Each row comes from the steps of one path. Every step used is in the known rows, and no mark comes twice. Write the path behind each row, first mark first.
Known rows:
sede timotek sigi nagu gode: -.04,-.13,-.41,.07,-.06,-.02,-.11,-.10,.05,-.22,-.19,.10,.14,-.22,.09,-.25,.06,.24
kabit sigi nagu sede: -.07,.22,.13,.03,.36,-.17,.06,-.18,-.19,.49,-.06,-.27,.03,.37,-.23,-.07,.03,-.15
sigi nagu gode: .11,-.22,.19,.01,.02,-.07,-.09,-.10,.11,-.32,-.43,.14,.20,-.05,-.07,-.13,.04,.01
gode nagu timotek sigi kabit: -.12,.06,-.31,-.12,-.36,.32,.04,.04,.18,-.20,.24,.14,-.03,-.26,.11,.26,.03,-.10
nagu sede: .19,.12,.31,-.47,-.02,-.27,.01,-.11,.05,-.13,-.33,-.19,-.11,.23,-.06,-.18,.01,-.18
sede kabit: .12,-.25,.44,-.34,.03,-.17,.00,.18,.18,-.29,-.18,.05,-.24,-.09,.15,-.04,.04,-.27
gode kabit sigi: .19,-.07,.45,.32,-.01,.20,-.02,.14,-.11,.30,.35,.04,.00,.27,.00,.01,-.10,.09
kabit sigi: -.02,-.02,.32,-.02,.19,.05,-.02,.05,-.29,.07,.30,-.02,.04,.33,-.04,-.04,-.08,.19
gode nagu timotek sigi: -.12,.00,-.09,-.02,-.23,-.02,-.18,.09,-.05,.28,.29,.05,.19,-.08,.06,-.04,.01,.20
sede kabit sigi nagu gode: -.01,-.24,.18,.28,.27,.26,-.03,-.04,.02,-.12,-.08,.11,-.04,.11,.05,-.17,.11,-.04
gode kabit sigi nagu: .00,-.03,.27,.47,.22,-.11,.01,.06,-.18,.69,.14,-.03,.24,.13,-.24,.17,-.10,-.01
kabit sigi nagu: -.16,.02,.14,.21,.39,-.23,.01,-.03,-.32,.51,.10,-.08,.28,.18,-.27,.14,-.08,.08
sigi nagu: -.02,-.05,.19,-.08,.16,-.53,-.02,-.03,-.10,.21,-.31,-.04,.35,-.08,-.29,.16,-.09,-.05
gode nagu sigi kabit: .03,.20,.07,.19,-.04,.33,.13,.06,.17,-.44,-.11,.13,-.12,-.07,-.10,.47,.03,-.08
kabit sigi nagu sede timotek: -.17,.23,-.76,-.23,.45,-.45,.12,-.24,-.14,.17,-.23,-.23,-.08,.13,.06,-.15,-.01,.10
gode nagu: .01,-.05,.64,.01,-.01,-.03,.05,-.02,-.11,.05,-.41,.07,.24,.15,-.10,.20,-.17,-.06

Write each row's path:
-.03,.01,.34,.00,.33,.22,.06,.04,-.10,.16,.30,-.15,-.38,.39,.12,-.17,.09,-.19 -> nagu sede kabit sigi
.38,-.26,.41,.39,-.26,.06,-.08,.05,.31,-.04,-.32,.20,.12,-.12,-.02,-.06,-.01,-.10 -> sigi nagu gode kabit
.31,-.22,.31,.49,-.40,.21,-.14,.10,.26,.12,-.04,.17,.13,-.18,.00,-.11,.01,-.01 -> timotek sigi nagu gode kabit
-.10,.08,-.69,-.34,-.35,.14,.10,.01,.13,-.53,.13,.07,-.17,-.38,.20,.13,-.02,.04 -> sede timotek sigi kabit
-.08,.20,-.72,-.40,-.32,.17,.13,-.07,.17,-.47,.09,-.04,-.27,-.26,.21,.04,.04,-.07 -> nagu sede timotek sigi kabit
.26,-.17,.44,.44,-.06,.46,-.05,.09,.01,.02,.26,.15,-.08,.27,.10,-.16,-.02,.12 -> nagu gode kabit sigi
-.06,.03,-.44,-.33,-.40,.16,-.01,.07,.23,-.39,.33,.11,-.09,-.31,.12,.16,.07,-.05 -> nagu timotek sigi kabit
.13,.17,-.11,-.09,-.08,.15,.07,.10,.25,-.63,.01,.10,-.20,-.16,-.08,.35,.07,-.01 -> nagu sigi kabit
-.15,.23,-.58,-.18,-.29,.33,.18,-.11,.11,-.31,-.01,-.02,-.21,-.20,.18,.15,.01,-.09 -> gode nagu sede timotek sigi kabit
-.07,.18,-.59,-.36,-.17,-.20,-.06,-.05,-.07,-.02,.10,-.18,-.10,-.11,.19,-.30,.01,.26 -> nagu sede timotek sigi
-.10,.04,-.55,-.30,-.23,-.24,-.10,.06,-.11,-.12,.15,-.04,.03,-.25,.18,-.19,-.06,.39 -> sede timotek sigi
.03,-.03,.28,-.20,.25,-.24,.06,.00,.17,.15,-.29,-.17,-.27,.05,.01,-.07,.13,-.49 -> sigi nagu sede kabit
-.10,.04,.47,.20,.38,.38,.11,.01,-.15,.32,.19,-.12,-.33,.47,.11,-.06,.06,-.23 -> gode nagu sede kabit sigi
-.14,.02,.07,.08,-.05,-.30,-.12,.06,-.19,.44,.09,-.08,.36,-.17,-.26,.08,-.06,.10 -> timotek sigi nagu
.01,-.17,.16,.27,.21,.16,-.07,-.11,-.07,-.09,-.11,.10,.14,.16,-.05,-.15,.05,.12 -> kabit sigi nagu gode
-.23,.06,-.53,-.02,.06,-.47,-.06,-.02,-.19,.35,.00,-.09,.27,-.29,-.09,.01,-.06,.23 -> sede timotek sigi nagu
